Each row comes from the steps of one path. Every step used is in the known rows, and no mark comes twice. Write the path behind each row, first mark first.
In the rows, 128 means zero.
Known rows
nezes-dobes: 137	118	118	132	126	143	130	154	133	65	105	153	123	132	94	97	63	108	160	96	123	143	183	113	151	115	157	87	124	150	135	108	140	130	117	130	112	146	108	149	176	151	110	180	114	104	131	93	60	132	111
gubi-tagidof: 158	95	91	124	152	122	59	134	135	110	141	97	151	125	143	54	124	176	161	79	144	86	107	162	106	143	134	124	152	123	118	89	108	157	141	100	164	99	135	127	185	125	120	206	96	126	128	159	177	130	165
pubin-dobes-mases-giku-bisabi-lale-dagi: 166	138	141	206	128	131	136	144	142	135	147	148	98	160	145	131	130	86	86	165	134	118	89	90	136	105	128	137	162	79	171	137	135	105	117	67	157	120	133	132	116	187	115	149	117	124	119	99	114	119	127
rili-dunil: 143	97	138	99	105	113	140	180	123	78	155	87	156	130	143	104	100	174	153	141	96	68	127	85	137	181	122	132	82	123	48	92	102	142	96	156	133	113	138	75	175	130	114	108	90	146	114	113	109	146	103
dagi-giku-bisabi: 156	162	100	137	157	92	132	110	72	194	144	114	72	133	147	77	161	147	147	138	178	108	111	116	127	116	80	133	109	134	121	120	106	130	134	85	87	103	121	114	132	122	134	152	114	123	143	151	147	153	179
nezes-dobes-pubin: 113	100	143	152	106	169	154	170	123	62	117	180	115	151	65	113	81	84	143	90	103	146	198	93	139	108	125	105	115	161	132	128	169	150	111	177	120	150	100	132	167	139	116	176	118	99	116	76	52	113	120
dunil-rili-lale-dagi-giku-mases: 119	135	116	129	153	114	140	146	132	150	80	153	120	103	115	147	132	139	117	113	107	128	137	85	74	124	94	139	133	113	101	117	93	89	195	108	165	167	151	170	82	95	111	52	157	102	170	138	135	112	91
dizara-dobes-bisabi-lale-rili-dunil: 121	163	154	66	96	174	128	122	121	92	94	133	122	179	114	72	125	111	130	206	96	150	137	112	145	146	147	95	97	143	122	117	151	168	108	116	93	150	162	147	126	182	101	55	155	127	147	107	92	114	114
lale-bisabi-dobes-mases-giku-dagi: 126	146	125	154	134	122	97	127	160	111	157	115	125	100	151	140	157	110	90	156	186	93	94	171	129	136	181	152	100	112	115	143	169	125	90	96	118	130	101	114	160	118	155	95	147	177	76	157	165	108	128
giku-mases: 106	128	149	125	114	72	143	179	170	145	185	110	126	106	139	154	104	151	155	102	134	111	127	118	97	108	130	143	177	122	125	146	123	77	156	186	177	130	95	105	115	116	122	134	96	152	99	138	149	111	123
giku-mases-dobes-bisabi-lale-fetik: 84	155	144	125	113	143	162	154	143	129	146	116	143	133	126	138	133	109	122	146	110	143	155	104	116	120	115	109	177	130	131	172	149	58	119	183	128	130	90	109	94	161	134	96	133	154	91	68	173	99	129
giku-dagi-lale-rili-dunil: 201	104	148	114	71	105	104	144	155	145	133	137	155	152	120	188	166	146	130	147	82	109	110	129	120	124	145	134	87	106	123	122	88	89	112	118	172	132	106	111	139	84	114	112	133	161	130	167	125	113	135
fetik-lale-dagi-giku-bisabi: 157	104	107	157	111	160	125	81	100	158	109	129	146	142	158	136	141	90	126	99	123	123	123	172	122	106	102	129	121	98	142	86	66	146	82	79	142	123	91	128	88	100	105	162	133	145	141	149	88	168	141
lale-lede: 114	134	168	64	115	122	130	108	120	101	115	130	177	118	155	118	134	168	109	82	131	149	101	167	102	120	143	175	126	175	151	119	87	53	110	142	158	121	109	83	136	127	111	133	119	86	104	172	178	141	107
dunil-rili-lale: 108	137	116	85	147	111	136	139	144	111	76	151	133	100	110	112	128	162	149	93	89	135	145	103	73	135	109	127	125	114	98	126	133	118	186	129	152	128	162	166	109	105	107	64	154	93	176	140	119	107	87
dobes-mases: 106	112	145	135	124	91	127	183	204	153	171	146	96	139	135	130	149	142	141	119	115	104	94	123	137	85	143	132	154	127	146	139	129	112	137	133	194	114	150	87	121	153	139	172	59	103	99	137	193	101	104
lede-lale-fetik: 116	133	159	101	143	170	98	110	177	100	125	119	223	150	104	177	161	108	126	95	114	130	125	150	135	133	127	160	137	167	158	128	94	127	140	161	132	133	123	104	96	131	204	165	116	158	138	90	110	88	82
dizara-dobes-mases-giku: 100	126	140	119	143	138	152	128	141	117	118	109	84	161	108	111	73	130	169	155	115	146	80	112	127	152	156	98	157	123	136	130	142	173	148	145	129	152	174	154	138	140	113	148	105	92	163	134	124	134	122
dagi-lale-lede: 150	101	159	66	103	117	114	124	164	154	106	159	195	132	149	130	188	163	144	126	164	194	133	163	118	156	119	164	127	158	178	104	108	61	121	141	121	92	141	125	113	126	104	190	121	118	111	146	127	114	114
fifu-zirer-tagidof: 207	111	83	99	153	77	129	129	137	71	173	121	107	38	124	130	100	207	82	55	141	82	136	94	140	102	122	64	143	134	77	108	153	150	148	133	156	143	151	81	144	146	133	169	74	140	162	180	154	136	125
pubin-dobes-dizara: 154	120	141	133	131	149	137	150	133	83	141	148	101	142	133	94	82	102	125	138	124	114	116	117	141	71	147	148	162	69	169	146	123	133	134	84	119	99	174	139	186	208	90	161	98	88	120	112	113	119	119
dobes-pubin: 88	83	155	133	96	149	165	160	123	95	168	162	123	136	82	150	138	123	151	83	85	109	152	101	108	101	89	161	106	142	121	149	157	163	121	222	159	122	116	82	142	98	152	150	104	115	92	120	131	107	136
pubin-dobes-bisabi-giku-dagi: 174	152	124	148	116	148	151	96	105	112	129	146	88	144	148	104	124	116	85	154	150	121	114	112	158	111	154	130	117	92	144	148	147	128	139	65	108	95	95	113	170	176	99	130	158	120	121	116	102	148	155
mases-dobes-bisabi-giku-dagi: 105	142	97	127	131	174	164	78	53	107	95	131	119	128	122	120	119	137	117	143	90	136	160	126	169	123	124	95	111	125	109	156	167	119	97	143	65	108	91	105	156	125	116	85	181	120	112	86	176	169	170
dunil-rili-lale-lede-gubi-tagidof: 113	145	122	73	143	123	117	132	138	125	64	134	161	101	142	89	157	174	104	61	111	158	133	134	68	146	118	155	131	143	104	122	112	101	183	103	170	116	141	164	89	104	89	76	163	78	193	161	161	127	81
rili-lale-bisabi: 132	134	158	103	121	139	116	147	136	86	137	98	157	119	110	100	197	117	155	113	150	152	151	144	104	162	154	110	123	147	130	116	133	161	127	156	114	90	133	145	118	93	104	101	141	186	137	132	114	97	93
lale-rili: 135	150	142	76	123	119	55	134	132	102	150	134	137	110	141	148	127	154	173	117	76	93	120	128	93	100	124	143	105	142	124	135	113	108	143	136	154	191	161	120	120	91	154	48	98	90	89	185	124	81	114
giku-bisabi: 146	185	132	115	111	87	124	131	84	142	143	129	101	121	144	84	173	151	140	108	116	96	125	133	113	102	109	111	112	103	122	127	130	111	114	114	148	93	72	81	129	137	130	116	115	189	112	138	156	140	149
rili-lale: 130	101	152	99	124	131	140	151	144	91	130	95	162	129	98	112	150	131	187	93	116	160	151	113	103	157	130	98	150	142	139	116	124	167	155	177	132	95	136	153	125	99	88	142	126	145	172	112	97	124	93
pubin-dobes-mases-giku-dagi: 169	125	136	186	129	123	149	142	155	124	154	129	78	159	138	128	103	115	107	147	127	109	69	92	135	112	152	135	165	81	161	151	130	110	133	85	159	115	133	126	153	167	102	172	108	90	131	125	117	130	136
bisabi-lale-dagi-giku-mases-dobes-nezes: 123	83	114	199	117	158	131	146	144	150	133	137	194	139	103	202	137	73	100	152	112	128	173	96	144	85	83	163	143	120	179	105	103	91	98	144	127	146	155	161	78	160	174	118	150	153	102	98	137	121	122
dagi-giku-mases-dobes: 124	123	103	149	166	108	158	132	111	176	154	97	99	130	137	118	92	145	154	147	176	131	129	87	126	123	84	139	165	144	120	141	120	90	149	141	75	134	128	137	120	116	115	148	121	85	136	127	152	147	171
dizara-dobes-bisabi: 120	164	138	74	111	171	149	106	104	93	94	131	76	165	115	62	109	136	151	162	112	143	124	122	149	133	160	87	119	138	131	119	137	168	138	124	100	138	135	128	154	171	96	114	146	112	143	117	121	143	133
dizara-dobes-mases-giku-bisabi-lale: 102	143	146	127	134	128	147	128	142	138	112	120	97	172	107	104	103	106	149	172	118	156	92	117	125	147	141	95	153	117	145	136	160	171	130	129	128	133	165	162	112	157	112	129	123	122	168	123	122	125	127
nezes-dobes-mases: 124	118	135	153	124	128	131	185	182	105	119	169	95	152	101	98	92	97	135	116	123	145	156	109	162	99	163	85	147	148	146	122	149	116	119	113	145	144	120	139	151	177	109	192	86	92	124	89	99	112	98
nezes-dobes-bisabi-giku: 114	151	112	126	122	154	136	118	98	107	88	172	99	124	108	84	109	94	120	121	148	163	192	138	173	134	155	78	98	164	120	126	167	156	121	111	73	128	110	143	169	155	118	149	138	121	119	82	70	134	129
tagidof-gubi: 117	92	121	94	129	90	84	146	118	73	167	56	114	78	129	95	126	189	145	90	128	109	163	178	143	141	175	166	114	142	90	115	116	160	134	161	196	122	90	79	135	105	185	197	124	87	108	91	142	194	120
zirer-tagidof-gubi: 137	103	113	133	128	111	120	139	119	94	183	75	115	85	128	64	122	209	113	86	142	91	144	143	158	154	151	89	125	133	80	87	89	189	170	119	205	125	108	84	137	150	168	235	116	111	143	143	145	177	166
dizara-dobes-nezes: 125	114	120	109	111	182	141	133	133	91	95	80	114	158	93	96	77	147	176	132	84	121	118	69	133	132	140	110	165	99	155	106	119	159	154	179	103	147	173	175	152	206	133	130	132	116	133	152	94	157	139

Write each row's path
132	124	113	142	158	82	147	142	132	196	171	102	94	120	142	126	113	144	159	133	195	120	115	105	118	121	93	154	155	148	123	137	101	106	165	137	104	129	136	130	120	107	130	166	101	97	133	153	142	129	159
dagi-giku-mases
169	167	142	126	102	164	113	125	138	98	130	165	112	162	143	84	155	94	96	178	123	132	142	104	149	92	135	132	124	111	173	139	150	109	113	62	113	111	137	130	130	211	106	99	152	104	103	97	83	94	124
pubin-dobes-bisabi-lale-rili
117	88	112	160	147	112	134	136	189	124	144	104	127	111	142	160	84	123	123	147	155	107	88	124	127	139	149	137	148	98	126	152	171	140	128	120	130	145	107	140	169	134	137	157	131	119	127	117	137	144	125
bisabi-dobes-mases-giku-dagi
111	160	147	76	108	188	149	106	131	88	92	131	123	175	95	82	130	91	140	177	115	157	128	127	137	142	156	88	114	142	145	125	139	168	128	126	106	136	148	145	132	193	133	118	153	132	150	90	112	114	117
dizara-dobes-bisabi-lale-fetik
128	160	121	117	105	168	133	142	106	91	89	175	80	144	105	59	122	99	123	122	117	150	191	128	171	113	158	67	109	168	134	114	142	133	106	109	94	131	105	128	170	175	107	157	129	114	111	74	83	125	119
nezes-dobes-bisabi
155	130	134	166	160	158	81	101	125	153	109	146	185	151	133	188	155	101	68	143	146	122	139	135	174	90	101	180	126	144	168	85	92	111	120	86	102	162	89	125	86	118	151	132	162	166	141	92	105	140	112
lede-lale-dagi-giku-bisabi-dobes
116	136	110	134	160	134	145	141	116	135	66	151	127	106	113	145	115	140	116	122	99	135	146	71	80	123	89	129	141	109	99	121	109	79	182	112	144	170	147	176	83	100	99	39	171	94	172	120	140	121	98
dunil-rili-lale-dagi-giku-mases-dobes
122	116	144	167	160	171	99	121	122	162	111	156	179	157	118	201	138	92	74	137	115	136	152	140	177	70	100	180	159	146	178	106	76	98	118	122	103	160	134	132	79	117	141	125	142	141	134	83	139	123	105
lede-lale-dagi-giku-mases-dobes-dizara
112	144	123	132	150	123	156	120	109	195	133	118	122	146	146	106	139	125	109	166	181	165	139	112	130	122	84	149	156	168	139	148	122	68	119	126	69	119	126	134	96	140	109	123	143	86	129	117	164	131	161
dagi-giku-mases-dobes-bisabi-lale-lede
148	152	105	143	148	91	129	112	95	200	143	124	110	141	136	90	173	119	135	151	181	131	135	126	127	112	72	139	107	137	140	122	124	135	117	82	87	89	135	135	111	134	145	148	127	137	149	136	134	135	170
dagi-giku-bisabi-lale
156	142	140	183	131	117	142	147	155	136	154	137	97	161	145	107	131	98	104	162	141	130	91	95	129	118	126	132	166	85	171	150	158	116	122	77	143	96	140	140	122	190	111	158	116	114	127	105	103	113	131
pubin-dobes-mases-giku-bisabi-lale
149	141	153	70	109	121	63	163	127	92	151	111	153	123	154	132	120	162	159	152	68	70	119	94	105	145	117	142	78	140	70	118	104	115	114	136	144	190	167	102	134	103	136	12	90	109	90	163	104	91	101
lale-rili-dunil
117	124	143	131	130	133	158	123	140	122	113	109	78	171	102	128	76	124	153	154	107	138	68	115	125	143	167	99	153	112	136	136	131	165	142	138	145	150	153	147	141	132	108	146	117	102	170	143	134	141	132
dizara-dobes-mases-giku-dagi
121	134	129	193	124	136	129	164	134	136	105	173	104	149	102	126	114	58	104	132	118	153	159	121	150	119	138	83	136	140	154	121	142	124	93	104	143	149	127	157	122	154	132	165	107	134	126	75	93	114	105
nezes-dobes-mases-giku-bisabi-lale-dagi
193	107	135	140	88	111	116	123	169	134	135	140	155	135	122	179	175	127	110	146	148	118	115	165	132	117	170	141	93	97	146	125	119	95	105	103	148	104	71	115	157	99	124	151	166	194	118	159	140	127	145
giku-dagi-lale-bisabi-dobes
95	147	140	142	147	149	84	104	147	145	125	121	214	123	128	178	179	117	79	128	151	151	167	166	161	129	124	185	145	154	157	141	163	121	112	166	60	107	121	143	76	126	171	78	172	199	99	125	111	102	124
lede-lale-bisabi-giku-mases-dobes-nezes
86	104	119	139	154	54	151	115	140	163	172	112	163	70	143	190	79	147	156	98	188	136	125	146	110	151	124	159	141	123	100	165	170	143	180	185	125	116	110	131	124	78	152	125	122	152	119	155	123	139	145
bisabi-giku-mases
205	101	82	94	156	65	106	133	126	61	182	90	96	20	126	116	107	221	67	55	148	86	150	117	150	115	140	78	139	144	57	105	151	162	148	136	179	144	130	75	135	141	154	187	85	123	159	157	155	166	121
fifu-zirer-tagidof-gubi
97	122	115	128	119	141	131	71	134	123	128	113	189	108	164	126	134	99	132	100	163	160	143	213	109	155	137	135	129	111	117	141	166	161	74	129	90	77	90	149	89	93	102	107	162	170	115	164	80	135	149
fetik-lale-bisabi-giku-mases-dobes
118	142	104	139	156	121	157	128	97	189	147	107	79	136	143	103	122	142	140	158	175	137	136	94	139	122	87	132	156	150	119	143	119	92	140	131	65	128	123	129	117	127	113	135	127	89	126	116	162	142	174
dagi-giku-mases-dobes-bisabi
146	82	105	155	115	172	130	82	121	140	113	129	158	138	150	149	117	95	138	91	122	125	122	172	128	111	113	137	126	105	143	82	62	154	88	94	141	129	109	134	97	94	108	175	128	121	139	150	83	167	134
fetik-lale-dagi-giku
131	129	150	119	124	135	126	125	153	143	109	123	89	174	108	139	101	123	160	177	106	156	74	117	119	150	156	101	148	119	148	137	134	152	148	126	137	167	175	169	121	124	106	123	121	99	167	151	118	115	130
dizara-dobes-mases-giku-dagi-lale-rili
138	83	119	146	95	173	127	97	132	108	113	135	174	133	149	157	116	97	140	73	89	119	128	179	122	107	128	132	126	95	143	85	72	149	80	117	172	127	92	123	100	96	108	163	127	144	126	146	86	159	115
fetik-lale-dagi
134	142	169	82	129	141	45	135	160	114	126	130	213	156	135	164	153	143	114	141	79	119	145	132	144	128	112	172	111	173	127	112	114	124	110	141	113	162	149	120	85	105	142	53	127	136	129	124	74	84	83
lede-lale-rili-dunil
80	103	110	145	164	82	164	106	118	142	153	107	169	75	137	187	60	143	153	111	171	147	141	128	119	154	113	144	151	119	98	167	187	128	164	187	94	122	102	139	124	86	136	104	141	136	121	127	134	153	157
bisabi-giku-mases-dobes
94	146	132	156	132	85	130	149	130	195	157	125	69	131	145	126	169	133	135	121	116	113	79	138	115	133	111	117	146	120	131	155	132	135	122	138	167	104	151	102	112	115	155	153	71	141	111	142	189	113	133
dobes-mases-giku-bisabi
111	161	104	141	135	101	136	90	27	157	134	95	96	97	140	121	138	142	168	90	117	115	108	154	91	182	91	113	111	119	110	138	122	165	112	166	109	103	135	121	141	63	166	128	116	167	126	146	128	152	164
mases-giku-bisabi
111	155	99	145	146	109	133	87	46	140	126	86	111	85	149	123	113	135	156	111	140	118	109	145	94	193	98	115	120	107	108	142	148	167	114	150	87	116	114	140	154	81	159	126	139	168	129	130	107	163	164
mases-giku-bisabi-dobes
95	165	155	76	80	151	128	110	124	146	112	173	149	144	141	87	223	110	79	141	116	164	160	182	144	107	128	140	96	177	165	132	128	104	76	120	126	79	134	91	110	175	139	107	151	138	89	110	172	102	113
dobes-bisabi-lale-lede
127	138	112	109	116	178	137	94	64	118	88	135	140	139	134	122	142	141	112	182	88	144	163	110	166	155	108	97	92	129	94	151	166	108	91	132	50	124	116	114	141	124	105	49	178	125	108	86	148	150	163
mases-dobes-bisabi-giku-dagi-lale-rili-dunil
121	129	118	115	142	129	133	139	130	112	69	161	138	101	110	147	130	144	125	97	76	120	142	95	81	120	109	132	118	108	102	108	99	103	181	112	174	162	149	158	100	97	117	51	158	106	163	136	133	115	78
dunil-rili-lale-dagi
109	156	117	92	154	122	116	133	155	98	79	147	143	88	124	104	144	146	122	121	130	131	143	117	75	145	127	135	111	114	90	134	159	119	167	103	123	135	147	174	113	113	112	31	180	120	155	145	117	96	86
dunil-rili-lale-bisabi-dobes
102	149	153	125	135	143	152	125	146	127	112	110	109	170	101	113	110	93	149	170	120	153	76	114	111	161	142	90	151	120	144	142	146	167	136	130	137	146	165	157	112	166	143	138	114	130	167	113	127	116	119
dizara-dobes-mases-giku-bisabi-lale-fetik
113	108	149	150	112	95	136	138	162	200	142	136	107	144	138	171	174	132	113	122	114	142	66	156	117	139	139	139	146	133	155	150	104	99	115	141	184	108	152	109	115	96	139	179	87	118	122	158	194	114	126
dobes-mases-giku-dagi-lale-lede
114	154	115	114	103	124	148	79	83	167	122	148	91	113	135	133	176	134	97	126	131	119	129	174	158	124	145	120	76	136	109	152	138	158	128	122	119	88	98	83	157	108	150	109	155	160	107	142	171	146	159
dobes-bisabi-giku-dagi
143	118	125	164	116	138	116	159	152	155	95	148	114	155	121	110	133	99	93	96	144	182	139	152	154	148	163	104	145	165	154	124	122	115	115	97	149	122	114	162	135	135	99	223	108	98	157	109	119	133	114
nezes-dobes-mases-giku-dagi-lale-lede-gubi-tagidof
155	107	117	192	140	131	129	139	99	165	150	132	108	116	138	196	112	116	111	131	149	79	110	100	138	87	108	161	127	119	132	86	37	77	147	111	166	196	113	105	111	91	151	140	107	131	97	133	167	147	132
lale-dagi-giku-mases
92	155	111	98	120	128	136	86	86	158	127	147	99	102	146	109	173	139	120	125	148	130	143	167	158	138	128	124	83	149	111	144	153	169	134	133	92	87	130	94	149	123	157	114	139	142	95	127	156	137	152
dobes-bisabi-giku
127	114	151	100	100	114	80	159	178	99	153	137	222	138	119	157	146	104	140	163	82	121	164	125	109	130	105	155	88	144	124	123	146	131	82	142	143	140	184	141	97	136	157	47	126	138	110	127	88	69	87
bisabi-lale-rili-dunil
133	106	110	152	119	122	128	95	86	157	122	112	128	106	120	185	134	111	137	127	134	133	103	191	110	179	134	139	105	101	133	148	112	165	101	151	101	108	158	156	174	57	158	150	145	169	131	156	127	132	156
mases-giku-dagi-lale-bisabi-dobes-dizara
98	156	130	136	142	81	107	111	125	135	175	121	152	67	155	156	154	128	115	123	208	114	124	183	115	148	157	169	97	132	98	151	169	131	129	144	108	110	109	109	123	83	169	72	136	199	66	184	153	100	141
lale-bisabi-giku-mases
137	103	118	192	147	155	135	141	79	158	133	140	106	123	132	191	98	99	105	142	128	89	122	104	143	70	104	153	140	109	138	101	47	77	133	111	141	191	132	118	119	110	138	124	110	121	101	112	189	145	134
lale-dagi-giku-mases-dobes-dizara
139	89	126	141	135	116	107	153	198	137	136	108	146	121	153	163	105	127	118	186	152	114	91	109	127	169	132	136	130	100	109	142	171	127	120	111	116	158	131	152	157	131	127	122	130	124	124	115	109	124	119
bisabi-dobes-mases-giku-dagi-lale-rili-dunil
100	159	138	86	126	144	159	98	103	125	102	124	88	144	121	94	95	128	141	169	149	158	122	129	140	152	156	98	129	135	118	137	165	173	161	137	86	138	128	146	139	155	100	101	157	128	149	123	113	147	147
dizara-dobes-bisabi-giku-mases
128	88	106	151	137	76	154	79	113	138	146	117	159	93	117	209	86	143	134	90	146	116	108	165	126	131	149	153	93	105	106	151	143	165	152	147	142	106	92	115	166	61	157	134	148	154	146	177	140	169	161
bisabi-giku-dagi
